Each row comes from the steps of one walk. Every step used is in the known rows, and no mark comes twice. Write the walk behind each row, first mark first.
Known rows:
rolopib pofe senu revirol teke: [ 0.574  3.019  0.573  0.273  1.303  2.515  4.847 -0.312  1.196  1.424
 -2.225  1.453  3.307 -1.378 -0.063  2.390 -5.068  2.102  0.038]
laki rolopib: [ 0.912 -0.232  2.723  2.088 -0.291  0.274 -4.372 -1.436  4.400 -3.641
 -0.453 -0.864 -2.383 -1.262  1.150 -2.537  2.584 -0.551 -0.566]
rolopib kivok senu pofe: [ 0.400  0.612  0.385 -0.779 -0.394 -0.027 -1.242 -0.612 -0.068  1.590
 -1.045 -0.467  0.524  1.911  0.200 -0.469 -0.860  1.825 -5.682]
senu revirol rolopib: [ 0.027 -2.382  2.249 -0.567 -0.161  1.972 -1.443 -0.160  0.223 -1.561
  0.023  0.184 -2.219  0.274  0.399  0.539  0.478 -2.110 -0.497]
revirol gafu: [ 0.574  2.207  4.702 -0.786 -2.872 -1.016 -4.280  0.031  2.080 -2.028
 -0.530  1.998  0.365 -2.210  1.145  0.292 -0.748  1.428 -1.958]
gafu kivok rolopib pofe senu revirol: [ 0.776 -1.878 -4.674 -0.015  2.758  1.524  2.970 -0.311 -2.247  2.131
 -0.328 -1.895 -0.861 -0.303 -1.043  1.495  0.413 -0.797  4.471]
rolopib pofe senu kivok: [-0.760  3.210  0.196 -0.613  1.568  1.220  2.900 -1.516  0.200  0.660
 -0.229  1.200  0.273  1.551  0.355 -1.277 -0.223  1.824 -0.080]
laki rolopib pofe senu revirol gafu: [-2.789  1.819 -3.865 -0.346  2.203  1.381  1.664  1.454 -0.083  1.934
  1.496 -0.627  2.585 -1.288  1.978 -2.205 -3.833 -0.525  2.795]
gafu kivok senu pofe: [ 0.457 -1.020  1.786  0.695 -1.112 -1.457 -2.051 -2.579  1.457 -0.672
 -1.869 -0.441 -2.677  1.266  1.438  1.677  1.364  0.965 -1.124]
kivok rolopib pofe senu revirol: [-1.015 -1.398 -3.630 -1.818  3.152  3.710  1.964  2.334 -2.126  2.050
 -0.563 -2.259  0.025 -1.616 -0.683  0.313 -0.622  0.804  2.192]
gafu kivok senu: [ 1.882 -0.384  1.480  1.803 -2.126 -3.978 -2.134 -1.260  2.206 -1.304
 -0.381 -0.132 -2.505 -0.333 -1.160 -0.145  3.298  1.375 -0.246]
senu revirol rolopib kivok: [ 1.308 -1.574  0.072  0.077  0.120  1.034  0.190 -1.263 -1.038  0.629
  1.159  0.684 -0.161  2.441 -1.287 -0.331 -0.262 -2.827 -2.641]
gafu kivok rolopib: [ 2.904 -3.140  1.878  1.259 -0.726 -1.008 -3.632 -1.775  1.106 -1.762
 -1.526 -1.127 -3.397 -1.083 -0.922  1.370  4.938 -0.909  1.702]
pofe senu: [-0.334  2.654  1.417 -2.075 -2.003 -0.055 -1.226 -0.198  2.207 -2.110
  0.386 -0.229 -0.330 -0.763 -1.137 -1.541  0.884  2.346 -0.304]
pofe senu revirol gafu: [-2.236  1.405  0.433 -3.892 -1.372 -0.221 -0.343  2.260 -0.865 -0.123
  2.924  0.957  1.708 -1.288  2.479 -0.915 -2.962  0.288  0.776]
gafu kivok: [ 3.335  0.211  4.126  1.891 -1.862 -1.550 -2.995 -3.677  3.351 -2.862
 -0.809  1.108 -3.227 -0.477 -0.202  1.331  2.665  0.439  0.142]
revirol gafu kivok senu pofe: [-0.887  0.016  1.755 -0.138 -2.304 -3.326 -2.594 -1.334  0.099  0.215
 -1.182  0.625 -0.187  0.422  2.404  1.943 -0.789  0.873 -0.663]
senu revirol gafu kivok: [ 1.575 -1.306  2.235  0.212 -1.175 -1.680 -2.009 -1.497  0.393 -0.669
  1.442  2.050 -1.354 -1.021  3.148  1.757 -1.244 -1.606  1.293]
pofe senu kivok: [-1.160  1.305  2.097 -2.164 -0.498 -0.902  0.140 -0.612  0.182 -1.543
  1.640  1.095 -0.675  1.720  1.417 -2.920  1.796  0.218 -0.491]
laki rolopib pofe senu: [-0.481  3.448 -2.270  1.308  1.367  1.678  0.945 -1.018  3.193 -0.371
 -1.049 -1.886  0.755 -1.131 -1.435 -2.410 -0.355  1.276  1.430]
pofe senu revirol: [-1.408  0.258 -0.017 -2.960 -0.060  1.416  0.272  0.556  0.622 -1.182
  2.339 -0.445 -0.734 -0.551  1.514 -1.259 -1.022  0.662  0.540]
laki rolopib kivok gafu: [ 1.031 -0.489 -0.468  2.813  0.879 -0.098 -1.037  0.599  0.500 -1.706
  1.545 -0.228  1.686  1.036  1.292 -1.310  0.228 -1.101 -2.711]
laki rolopib pofe: [ 1.511  1.513  1.008  3.961  1.921  2.497 -1.711 -2.083  4.190 -1.285
 -2.466 -0.966 -1.282 -1.996 -0.119 -0.873  0.454  1.029 -0.228]

Write each row's walk:
[-1.729 -2.261 -0.174 -2.875  0.922 -0.770 -0.138  1.584 -2.366 -0.822
  1.370 -0.940 -1.047  1.333  0.872 -3.364  4.208 -1.253  0.818] | pofe senu kivok rolopib
[ 0.027 -2.280 -1.044  0.549  0.892  1.426  1.552  1.767 -3.582  0.255
  1.939  0.752  1.812  2.656  0.267  1.381 -1.571 -2.581 -2.913] | senu revirol rolopib kivok gafu
[-0.324  2.338 -2.188 -0.256  0.440 -0.201  3.179 -1.187 -1.119  2.430
  1.116  1.273  1.649 -0.557  0.415  1.918 -3.785  0.028  3.116] | rolopib pofe senu revirol gafu kivok
[-0.894  0.290 -2.917 -1.940 -0.159  0.499  2.630  0.133 -2.531  1.441
  2.546 -0.319  2.054  3.163 -2.855 -1.421 -0.871 -2.404 -1.051] | pofe senu revirol rolopib kivok
[ 2.155  1.302  4.226  1.233 -2.839 -3.067 -3.229 -2.428  2.245 -1.598
 -0.332  2.420 -0.727 -1.175  0.693  1.512  0.480 -0.072  0.421] | revirol gafu kivok
[-1.091 -2.578 -2.596 -2.505 -0.498 -2.761 -0.020  1.946 -3.531  0.939
  2.559 -0.476  0.844 -0.847  1.301  0.241  0.421 -2.716  4.317] | pofe senu revirol gafu kivok rolopib
[-0.151  1.380 -2.203 -1.314  0.999  2.572  1.058  1.220 -0.383  0.935
 -2.131 -2.497  0.722 -2.028 -3.057  0.234  1.023  2.650  1.333] | kivok rolopib pofe senu
[ 0.759  0.734  1.723  0.938 -3.352 -5.524 -2.711  0.420  0.933 -0.230
  0.431  1.345  0.105 -1.432 -0.308  0.152  1.239  1.006  0.146] | revirol gafu kivok senu
[-3.062  1.110 -3.055  1.852  3.543  1.298  4.071  1.311 -1.449 -0.092
  1.238 -0.576  2.008  2.032  2.903 -2.291 -0.638 -0.648  1.651] | laki rolopib pofe senu kivok gafu
[-1.643 -1.059  0.815 -1.337 -0.960 -2.272 -2.419  3.711 -0.477  0.592
  1.666  0.658  0.358 -1.633  2.818 -0.652 -1.749  0.933 -1.096] | kivok senu revirol gafu
[-2.359  2.460 -0.881 -0.370  2.055  2.051  4.642  1.294 -2.481  0.403
  0.660  1.147  2.080  1.939  1.870  0.593 -1.516  1.867  0.084] | rolopib pofe senu kivok gafu
[-0.403 -2.124  0.705 -0.669  0.065 -0.288 -1.858  2.383  0.771 -0.665
  0.818 -0.465 -2.312 -1.080  2.401 -0.837  0.397  1.507 -1.582] | kivok senu revirol
[-2.324 -0.491 -0.861 -2.383 -0.781  1.176  1.211  0.757 -1.144 -0.758
  1.394 -0.746 -0.313  0.960 -1.169 -0.883 -0.241 -1.521  1.106] | pofe senu revirol rolopib
[-0.734 -0.659 -0.426 -0.317 -0.791 -0.129 -0.363 -0.636 -1.416  1.814
 -1.715 -0.695  1.113  3.730 -2.287 -0.084  0.011 -0.634 -5.019] | revirol rolopib kivok senu pofe
[ 0.956 -0.055  0.629  1.195 -1.126  0.514  0.339  0.729 -1.567 -0.851
  0.295  1.040  2.396  2.264 -2.428  1.533  0.163 -0.840 -3.541] | revirol rolopib kivok gafu
[ 2.215 -0.536  5.238  1.047 -0.320  0.887 -0.312 -0.900  2.951 -1.660
 -2.005  2.064  0.303 -1.353  2.568  2.187 -2.646  0.416 -1.895] | senu revirol teke
[-1.437 -3.131 -0.456 -0.028 -0.537 -0.520 -0.833  2.582 -0.888 -0.291
  0.376 -1.040 -1.446  0.381 -0.430 -0.768  1.013 -1.031 -0.694] | kivok senu revirol rolopib
[-1.653  1.522 -1.707  1.655  3.093  1.068  2.840 -1.544  0.931  0.146
  0.469 -0.472  0.057  1.619  1.279 -3.798  0.607 -0.833  1.506] | laki rolopib pofe senu kivok
[-0.952  3.573 -1.067 -0.261 -0.663  2.563  2.512 -1.086  0.394  0.396
 -2.141 -0.465  1.351  0.109 -5.121  0.386 -0.194  1.370  0.477] | revirol rolopib pofe senu
[ 2.085 -2.182  2.301  2.958 -1.157 -3.708  1.259 -0.853  1.417 -0.042
 -0.893  1.662  0.142 -0.205  1.437  2.276 -0.482 -0.073 -0.206] | gafu kivok senu revirol teke
[ 1.623 -2.853 -1.588  1.358  2.116  0.482  0.022 -0.059 -2.103  2.521
 -0.910  0.043 -0.436 -1.742  1.130  3.026 -0.637 -1.744  3.124] | senu revirol gafu kivok rolopib pofe
[ 1.659  1.282  0.202  0.425 -1.569 -2.657 -1.379  1.063  0.851  0.564
  0.720  0.152  0.599  0.419 -2.100 -1.867  1.101  2.170 -4.712] | rolopib kivok senu
[ 0.557 -0.530  0.196  1.519  1.826  4.475  0.984 -1.058  0.129  0.914
 -2.321  0.280 -1.125  0.075 -1.244  1.951 -1.282 -0.504 -0.225] | senu revirol rolopib pofe
[ 0.036  4.718 -0.059 -0.477  0.038  2.352  1.536 -0.968  2.113  0.068
 -1.773 -0.317  0.665 -1.298 -2.713  0.171 -1.334  3.570 -0.011] | rolopib pofe senu
[ 0.266 -3.994 -1.086  1.554 -0.788 -2.645 -0.083 -0.143 -1.031  0.129
  1.025 -0.354 -2.432  1.622 -0.877  0.531  2.368 -2.570  1.405] | gafu kivok senu revirol rolopib
[-2.480 -0.313 -3.796 -2.621  1.998  2.051  1.581  3.801 -3.532  3.226
 -0.020 -1.055  2.649 -2.208  0.155  0.283 -2.645  0.369  2.647] | kivok rolopib pofe senu revirol gafu
[ 1.178 -4.445  0.382 -0.308  0.255 -1.833 -2.631  0.922 -2.044  0.248
  1.028  0.046 -1.771 -1.363  2.416  1.587  1.106 -3.020  2.908] | senu revirol gafu kivok rolopib
[ 0.838  0.181 -0.487  0.582 -2.338 -2.250 -0.494  0.943 -0.913  0.684
  0.037 -0.120  1.226  2.141 -4.759 -1.469  1.978  0.097 -4.157] | revirol rolopib kivok senu
[ 1.432  0.242 -3.055  0.835  0.932  0.331  2.100 -1.042 -0.475  1.077
 -1.861 -2.176 -0.236 -0.985 -3.783  1.473  2.251  1.037  3.751] | gafu kivok rolopib pofe senu
